What can hang from each mark
K_747: K_35 K_743
K_243: K_725
K_743: K_747
K_35: K_124 K_243 K_747 K_940
K_940: K_35 K_970
K_124: K_35 K_725
K_725: K_124 K_243
K_970: K_940

Known rows, with every way that one mark hangs from another
K_743[K_747[K_35[K_940[K_970]]]]: [ 1.431 -3.748  3.970 -2.102  0.447  0.920  0.644 -2.621 -0.772 -3.808
 -0.843  1.331 -1.532  0.457 -0.299  2.566 -0.356  2.198 -2.129  2.719
 -3.758 -2.456  2.018 -0.021 -1.136  0.335 -0.772  0.887  0.025  1.978
  1.983]
K_35[K_124[K_725[K_243]] K_747]: [-0.765 -1.867  2.131 -2.923  0.812  0.375  0.620 -0.565  0.581  1.764
 -0.665 -0.387 -0.304 -1.392 -1.607 -0.356 -0.273  1.759 -1.662  3.582
  1.448  0.090  4.151 -0.420  0.287  1.009 -3.031  0.247 -0.176 -1.062
  1.841]
K_725[K_243]: [-1.021 -2.611  2.222 -3.445 -0.860  0.757 -0.441 -0.635  0.569 -0.299
 -3.378 -1.409  1.211 -0.166 -1.948  0.965 -1.293  2.057 -3.974  2.913
 -0.445 -0.432  2.876 -0.339 -2.861 -0.416 -1.768 -0.261  0.819 -0.708
  3.320]
K_35[K_747[K_743] K_940]: [ 1.142 -3.223  3.016 -4.057 -0.507  4.108 -0.101 -2.078 -0.048 -0.718
  3.039  0.531 -0.139  1.927 -2.873 -1.378  0.012  2.662 -4.321  2.182
 -0.216 -1.320  2.155 -0.191  0.077  1.514 -1.398 -2.347  0.756  1.144
  1.498]
K_35[K_124 K_243]: [ 0.743 -1.160  3.710 -2.670 -0.585  1.013  0.212 -1.008 -0.032 -0.239
 -3.158  0.075 -0.228  1.032 -1.559  1.364 -0.413  2.620 -2.661  1.882
  0.700 -0.607  2.438 -0.995 -2.133 -0.907 -2.798 -1.353  1.156 -0.814
  2.223]
K_124[K_725[K_243]]: [-0.713 -2.257  2.508 -3.503  0.322  1.599  0.198 -0.127  1.522  0.151
 -1.573 -1.573  1.259 -1.018 -1.235  0.925 -0.363  1.869 -2.233  3.377
 -0.359 -0.186  3.249 -0.854 -1.861  0.502 -1.512  1.246  0.977  0.086
  2.881]
K_124[K_35[K_243 K_747 K_940] K_725]: [ 0.507 -3.564  3.883 -3.375  1.948 -1.770  2.015 -1.303  0.490  0.625
  2.602 -1.493 -2.265 -0.393 -0.223 -1.261  0.778  2.043 -0.874  3.453
  0.867 -0.158  2.629  0.123  0.403  1.014 -1.481 -0.641  1.003  0.419
  2.141]
K_243[K_725[K_124[K_35[K_747]]]]: [-0.094 -3.060  2.103 -2.414  1.857 -2.609 -1.257 -2.416  0.759  0.703
  0.022 -1.506 -0.862 -2.053 -2.725  1.472 -0.384  3.153 -1.592  1.859
  0.765  0.672  1.668 -0.953  4.151  1.362 -0.624  0.716 -0.213 -0.523
  1.464]
K_940[K_35[K_124 K_243[K_725] K_747] K_970]: [ 1.711 -3.223  1.932 -3.241  2.901 -1.598  0.122 -2.042  1.225  0.053
 -4.492  1.038 -3.326  0.260 -2.544  0.867  0.278  1.743 -2.220  2.377
  0.323 -1.036  2.501  0.190  1.770 -0.708 -3.692  1.413 -0.041 -0.316
 -1.934]
K_743[K_747[K_35]]: [ 1.189 -1.934  2.993 -1.865 -0.909  1.165 -1.401 -3.026 -1.700 -3.753
 -0.931 -0.114 -0.187 -1.537 -1.043  3.361 -0.518  3.734 -2.806  3.096
 -2.773 -1.532  1.669 -1.116 -0.054  0.532 -1.438  1.003  0.454 -0.809
  3.013]
K_243[K_725[K_124[K_35[K_940]]]]: [-0.391 -2.877  4.260 -3.191  2.328 -2.867  0.317 -2.433  1.340  0.102
  0.001 -1.570 -0.610 -0.097 -1.717  1.372 -0.373  2.452 -1.139 -0.300
 -0.143  0.085  1.852 -1.430  1.408  0.032  1.306 -0.457 -0.121  1.702
  1.585]
K_970[K_940[K_35[K_124 K_243[K_725] K_747]]]: [ 1.264 -2.672  2.969 -3.938  3.498 -3.553  0.814 -2.365  0.093  0.954
 -2.016  0.632 -2.047  1.321 -2.894  1.107  0.945  1.251 -2.746  2.409
  1.156 -0.381  2.391 -0.850  0.927 -1.411 -4.602 -1.109 -0.313 -1.682
 -2.627]
K_970[K_940]: [ 1.345 -3.103  2.298 -3.189 -0.285  0.506 -0.240 -1.949  0.126 -0.875
 -0.535  0.339  2.494  0.988 -2.512  2.487 -0.603  1.528 -3.741  3.501
 -1.115 -1.278  2.487 -0.984 -1.983 -0.441 -0.885 -0.695  1.424  0.295
  1.362]
K_35[K_124 K_243[K_725] K_940]: [-0.307 -0.796  4.993 -3.924  1.726 -0.791  1.278 -1.781  0.300  0.333
 -1.725 -0.291 -1.724  2.246 -1.231  0.150 -0.363  2.124 -1.998 -0.626
  0.751 -0.630  2.550 -1.947 -1.870 -1.159 -2.388 -2.045 -0.650  1.364
  0.111]
K_970[K_940[K_35]]: [ 2.215 -3.859  2.454 -3.532  0.749 -1.399 -0.377 -2.201  0.441 -1.590
 -1.906  0.565  1.643  0.844 -3.032  3.001  0.247  1.421 -3.574  3.712
 -1.679 -1.633  2.744 -0.302 -1.290 -1.362 -0.699 -0.005  2.049 -0.409
  0.181]
K_743[K_747]: [ 0.342 -1.665  2.075 -2.251 -1.353  3.565 -0.653 -2.579 -1.294 -2.053
 -1.098  0.073  0.858 -0.334 -1.677  2.256 -0.481  3.812 -3.752  2.489
 -1.678 -1.711  1.390 -1.872 -0.522  0.180 -2.218  0.821  0.981 -0.657
  1.709]
K_743[K_747[K_35[K_124 K_243[K_725] K_940]]]: [-0.234 -0.483  5.843 -3.239  2.124 -1.550  1.305 -2.929 -1.546 -2.080
 -1.273 -0.146 -3.476  0.918 -0.214  1.567  0.239  2.990 -1.200 -0.649
 -1.001 -0.898  1.640 -2.039 -0.594 -0.901 -3.345 -1.209 -1.442 -0.171
  0.373]
K_35[K_124[K_725] K_243 K_747[K_743] K_940[K_970]]: [ 2.177 -3.285  4.014 -3.713  1.677  4.124  2.974 -0.668  1.263  0.362
  1.797  1.857 -2.536  2.991 -1.273 -1.594  1.926  1.458 -1.138  2.610
  0.700 -1.040  2.564  0.373  0.436  0.956 -2.518 -0.711  0.636  1.753
  0.266]
K_124[K_35[K_243 K_747[K_743] K_940[K_970]] K_725]: [ 2.279 -5.156  2.717 -4.059  1.753  1.669  2.550 -1.103  1.524 -0.695
  2.527 -0.081 -2.287  0.641 -0.799 -1.430  2.411  1.728 -1.071  3.077
 -0.273 -0.806  1.561  1.232  0.794  1.203 -0.701 -0.193  1.846  1.565
  1.070]
K_940[K_35[K_124 K_243[K_725] K_747[K_743]] K_970]: [ 2.827 -3.412  1.576 -4.109  2.342  1.412  0.381 -2.286  1.316 -0.924
 -3.313  1.340 -3.197  1.124 -3.367  0.231  1.674  2.228 -2.912  1.460
  0.254 -1.057  1.520  0.266  2.270 -0.439 -3.556  0.550  0.613 -0.483
 -2.347]

Rows
[ 1.137 -3.526  4.274 -4.441  1.747  1.084  2.330 -0.816  1.654 -1.967
 -1.097  0.599 -1.449  0.973 -0.554  0.587  1.119  0.859 -0.477  1.366
 -1.604 -1.149  3.405  0.677 -1.346  0.192 -0.072 -0.283  0.300  1.817
  2.124] | K_747[K_35[K_124[K_725[K_243]] K_940[K_970]] K_743]
[ 0.644 -2.012  3.513 -3.851  1.599  3.768 -0.453 -1.195  1.187  1.181
  0.425 -0.705 -1.393  2.100 -3.157 -0.109  1.235  2.809 -2.802  1.306
  1.538  0.963  0.775 -1.396  2.682  1.326 -3.522 -0.863 -0.178 -0.568
  1.184] | K_35[K_243[K_725[K_124]] K_747[K_743]]
[ 0.806 -2.875  4.401 -3.005  0.419  0.638  2.112 -1.025  0.705 -0.352
 -2.827  1.446 -1.492  3.076 -0.795  0.543 -0.218  1.156 -2.024  1.906
 -0.081 -1.634  3.045 -0.006 -3.119 -1.376 -1.611 -1.405  0.607  1.951
  1.353] | K_35[K_124 K_243 K_940[K_970]]
[ 1.638 -2.599  2.556 -3.706 -0.835  4.504 -0.417 -1.124  0.203 -0.278
  0.271 -0.230 -0.541  1.576 -2.728 -0.669  0.709  3.025 -4.170  3.275
  0.544 -0.322  1.099 -0.173 -0.024  1.111 -3.352 -1.647  1.293 -1.356
  2.282] | K_35[K_243 K_747[K_743]]
[ 0.410 -4.430  2.729 -3.634  2.965 -3.032  1.486 -2.195  0.999 -0.146
 -0.786 -0.875 -3.351 -0.033 -0.970 -0.539 -0.069  1.536 -1.892  2.207
 -0.282 -0.865  1.496  0.666  0.431  0.109 -1.484 -0.146 -0.115  1.775
 -0.303] | K_124[K_35[K_243[K_725] K_747 K_940[K_970]]]
[ 1.040 -2.988  3.329 -4.447  2.089  2.416  2.011 -1.926  0.966  0.201
 -0.400  1.340 -3.177  2.888 -2.227 -1.376  0.893  1.641 -2.544  0.535
  0.532 -1.067  1.763 -0.298  0.629  0.187 -3.247 -1.834 -0.659  1.667
 -1.605] | K_35[K_124 K_243[K_725] K_747[K_743] K_940[K_970]]
[ 0.894 -4.997  2.480 -3.826  2.650  0.347  0.783 -2.393  1.815 -0.111
  1.575  0.231 -1.892  0.945 -2.687  0.003  0.923  1.985 -1.586  0.563
 -0.270 -0.381  1.098  0.328  3.905  1.482  0.448 -0.116 -0.160  1.920
 -0.130] | K_243[K_725[K_124[K_35[K_747[K_743] K_940[K_970]]]]]
[ 0.370 -3.456  3.086 -3.597  2.536  0.356  1.151 -1.804  1.078  0.512
 -0.625  0.564 -2.837  2.124 -1.502 -0.700 -0.373  1.103 -2.721  2.468
 -0.277 -1.058  2.112 -0.063 -0.462  0.393 -3.003  0.076 -0.780  2.534
 -0.478] | K_35[K_243[K_725] K_747 K_940[K_970]]
[ 0.970 -0.933  3.790 -2.731  0.448  1.778  0.898 -0.525  0.698  0.179
 -1.325 -0.144 -0.293  0.170 -0.726  0.982  0.552  2.745 -0.980  2.431
  0.891 -0.199  3.009 -1.431 -1.084 -0.059 -2.404  0.208  1.506  0.006
  2.052] | K_35[K_124[K_725] K_243]
[-2.238 -4.527  4.366 -2.973  1.235 -3.493  1.310 -0.626  0.631  1.992
  0.182 -2.085 -1.176  0.463 -1.637 -0.666 -0.624  1.287 -2.071  2.507
  1.118  0.703  3.003  0.446  0.240  0.541 -0.418 -1.926 -0.594 -0.920
  3.777] | K_725[K_124[K_35[K_747 K_940]] K_243]
[ 2.148 -2.928  2.678 -5.008  2.976 -0.393  1.003 -2.543  0.398  0.069
 -0.999  0.717 -1.727  2.225 -3.650  0.214  2.092  1.487 -3.189  1.296
  0.903 -0.517  1.320 -0.644  1.603 -0.973 -4.421 -2.050  0.362 -2.061
 -3.228] | K_970[K_940[K_35[K_124 K_243[K_725] K_747[K_743]]]]
[ 1.318 -4.816  2.913 -2.939  2.289 -1.422  2.569 -0.984  1.401  0.150
  1.278 -0.295 -2.761 -0.100  0.031 -0.722  1.045  1.171 -0.607  4.341
 -0.097 -0.752  2.592  1.181  0.315  1.064 -0.873  0.742  1.268  1.814
  1.538] | K_124[K_35[K_243 K_747 K_940[K_970]] K_725]
[ 0.365 -3.774  3.770 -3.172  0.616 -2.712  1.227 -1.590 -0.251  0.029
  0.802 -1.427 -2.182  0.310 -0.958 -0.930 -0.255  2.129 -2.649  3.074
  0.669 -0.445  2.114  0.463 -0.678  0.332 -1.634 -2.399  0.818 -0.486
  2.424] | K_124[K_35[K_243 K_747 K_940]]
[ 2.911 -3.518  4.066 -3.294  0.164  1.360  0.621 -2.361  0.509 -3.352
 -0.975  1.810 -1.141  1.490 -1.655  1.747  0.333  2.109 -1.806  1.215
 -2.220 -2.148  2.773  0.823 -0.849  0.262  0.477 -1.392  0.926  2.368
  2.017] | K_747[K_35[K_124 K_940[K_970]] K_743]
[ 1.502 -1.789  5.134 -3.854  1.839  1.662 -0.835 -1.359  1.324 -1.586
 -1.049 -1.097 -1.351  1.502 -2.200  2.212  1.122  2.920 -1.613  0.659
 -0.377  0.921  0.483 -1.356  1.251  0.532 -1.612 -0.551 -0.196 -0.084
  2.994] | K_747[K_35[K_243[K_725[K_124]]] K_743]
[ 0.856 -3.042  2.036 -4.426  1.412  1.630  0.606 -0.928  1.291  0.189
 -0.889 -0.123 -0.871 -0.478 -2.894 -0.692  1.621  2.289 -2.477  2.576
  0.887 -0.312  3.229  0.077  1.806  0.632 -2.941  0.149  0.851 -2.217
  0.124] | K_940[K_35[K_124[K_725[K_243]] K_747[K_743]]]
[ 1.869 -3.478  5.936 -4.072  3.042  1.677  0.973 -1.497  2.084 -1.692
 -0.637  0.366 -2.645  3.529 -1.485  1.615  1.489  1.434 -0.852  0.388
 -1.352 -0.075  1.010 -0.476  0.223  0.249 -0.770 -0.613 -0.513  2.589
  1.878] | K_747[K_35[K_243[K_725[K_124]] K_940[K_970]] K_743]
[-0.687 -2.610  3.798 -4.593  1.193  2.702  2.146 -0.581  0.796  1.146
  2.078 -0.228 -0.973  1.257 -1.897 -2.471  0.886  1.863 -2.183  1.537
  1.247 -0.285  3.419 -0.232 -0.013  1.160 -2.516 -1.887 -0.145 -0.037
  1.008] | K_35[K_124[K_725[K_243]] K_747[K_743] K_940]
[ 2.594 -4.858  0.701 -2.359  0.694  0.394 -1.402 -2.094  0.906 -1.183
 -2.687  1.198 -0.862 -0.397 -2.869  1.669 -0.294  2.029 -3.518  5.224
 -1.473 -2.102  3.082  1.279  1.332  0.213 -1.426  2.189  1.516  0.335
  0.222] | K_940[K_35[K_747] K_970]
[ 0.738 -3.698  1.926 -3.226  1.910 -0.567  1.224 -0.577  2.449 -0.649
 -5.321  0.354 -0.474 -0.632 -1.503  1.975  0.517  1.101 -0.946  3.114
 -0.769 -1.159  3.967  0.460 -0.803 -1.088 -1.129  2.526  1.385 -0.036
  0.237] | K_940[K_35[K_124[K_725[K_243]]] K_970]
[ 1.342 -4.400  3.516 -3.283  1.825 -1.092  2.706 -0.750  1.850 -1.215
 -0.309 -0.559 -1.560  0.253  0.439  0.503  1.114  1.317 -0.285  2.763
 -1.019 -1.124  2.169  0.613 -1.609 -0.200  0.408  0.855  2.031  2.301
  1.911] | K_124[K_35[K_243 K_940[K_970]] K_725]
[ 0.230 -3.547  3.380 -3.993  2.132 -0.281  0.324 -2.921  0.989  0.252
  2.974 -1.016 -1.491  0.514 -2.881 -0.645  0.735  2.885 -2.038 -0.048
  0.606  0.399  1.139 -0.694  3.663  1.591 -0.105 -1.461 -0.356  0.839
  0.532] | K_243[K_725[K_124[K_35[K_747[K_743] K_940]]]]
[-0.627 -5.328  2.020 -3.445  2.051 -2.597  2.351 -0.794  1.677  0.405
  0.342 -1.031 -1.712 -1.374 -0.448 -0.920  0.048  0.521 -0.978  4.076
 -0.659 -0.876  3.391  1.516 -0.183  0.942 -0.218  1.079  0.371  1.309
  1.488] | K_124[K_35[K_747 K_940[K_970]] K_725[K_243]]
[ 2.182 -3.350  1.954 -3.581  2.435 -0.379 -0.251 -1.778  2.074 -1.634
 -5.431 -0.156 -1.649  0.596 -2.182  2.189  0.406  1.850 -2.576  2.331
 -1.346 -1.342  1.479 -0.297 -0.574 -1.609 -2.155  2.244  1.304  0.733
 -0.964] | K_940[K_35[K_243[K_725]] K_970]
[ 1.159 -3.156  2.100 -2.730  0.937 -1.298  0.569 -1.213  0.706  0.310
  1.172 -1.727 -1.471 -2.112 -0.742  0.152  0.945  2.869 -1.125  4.372
  0.807  0.236  2.062  0.143  1.204  1.394 -1.820  0.829  1.679 -0.991
  2.690] | K_124[K_35[K_243 K_747] K_725]
[ 1.170 -3.586  4.215 -3.093  0.541  1.606  1.484 -0.809  1.270 -0.810
 -2.076  0.719 -0.977  3.048 -0.811  0.725 -0.222  1.186 -2.774  2.696
 -1.044 -1.575  2.459  0.149 -3.627 -0.740 -1.349 -0.643  1.228  2.367
  2.076] | K_35[K_243 K_940[K_970]]
[ 0.710 -4.232  1.180 -2.854  2.227 -0.896  1.075 -0.723  1.873  0.649
 -3.425  0.908 -1.654 -1.005 -1.953  0.584  0.516  1.039 -1.412  4.358
 -0.049 -0.952  4.374  1.188  1.160  0.044 -2.547  2.404  0.475 -0.566
 -0.063] | K_940[K_35[K_124[K_725[K_243]] K_747] K_970]
[-0.860 -1.560  5.955 -3.376  2.557  0.507  1.052 -0.987  1.382  1.256
 -0.626 -0.852 -1.314  3.330 -1.555  0.606 -0.041  1.838 -1.593  0.039
  0.641  0.550  1.749 -2.184 -0.613 -0.384 -1.727 -1.138 -0.775  1.964
  1.871] | K_35[K_243[K_725[K_124]] K_940]
[-1.669 -5.890  3.303 -2.773  1.804 -2.886  1.897 -0.326  1.621  1.574
 -1.368 -0.922 -1.703  0.764 -1.246  0.004 -0.446  0.464 -1.640  3.100
  0.092  0.035  3.091  1.410  0.337  0.630 -0.058 -0.404 -0.470  0.288
  2.874] | K_725[K_124[K_35[K_747 K_940[K_970]]] K_243]
[ 2.431 -1.924  5.083 -3.738  0.868  1.866  0.834 -1.943  0.489 -2.431
  2.371  0.843 -0.777  0.377 -1.163  0.875  1.187  2.775 -0.654  1.074
 -1.152 -1.162  3.141 -0.708  0.169  0.896  0.096 -1.195  0.831  1.895
  2.373] | K_747[K_35[K_124[K_725] K_940] K_743]
[ 0.989 -3.610  4.037 -3.593  4.125 -2.038  0.498 -1.712  1.208  2.026
 -0.793  0.093 -1.581  2.615 -3.121  1.622  1.230  0.853 -2.438  3.041
  1.096  0.649  1.888 -1.081  2.187 -0.708 -3.612 -0.207 -0.459 -1.163
 -0.998] | K_970[K_940[K_35[K_243[K_725[K_124]] K_747]]]
[ 0.088 -3.425  4.518 -3.324  2.230 -1.848  2.073 -0.554  1.614 -1.043
 -2.111  0.291 -1.705 -0.041  0.199  1.351 -0.116  0.438  0.104  2.351
 -1.573 -1.164  4.483  0.771 -1.999 -0.037 -0.469  0.613 -0.326  2.094
  2.700] | K_747[K_35[K_124[K_725[K_243]] K_940[K_970]]]
[ 0.386 -1.326  4.324 -4.510  1.686  2.034  1.406 -2.125  0.122  0.621
  1.218  0.270 -2.720  2.655 -2.603 -1.884  0.849  2.312 -2.981 -0.244
  1.598 -0.413  1.639 -1.313  0.583  0.365 -3.717 -3.036 -0.817  0.530
 -0.916] | K_35[K_124 K_243[K_725] K_747[K_743] K_940]
[ 0.371 -1.118  6.268 -2.434  0.464 -0.460  1.636 -2.122 -2.076 -2.212
 -1.054  0.438 -2.809  1.654  0.104  1.384  0.204  2.844 -1.404  1.017
 -1.099 -1.182  2.156 -1.232 -1.867 -0.676 -2.998 -1.934 -0.463 -0.693
  2.495] | K_743[K_747[K_35[K_124 K_243 K_940]]]
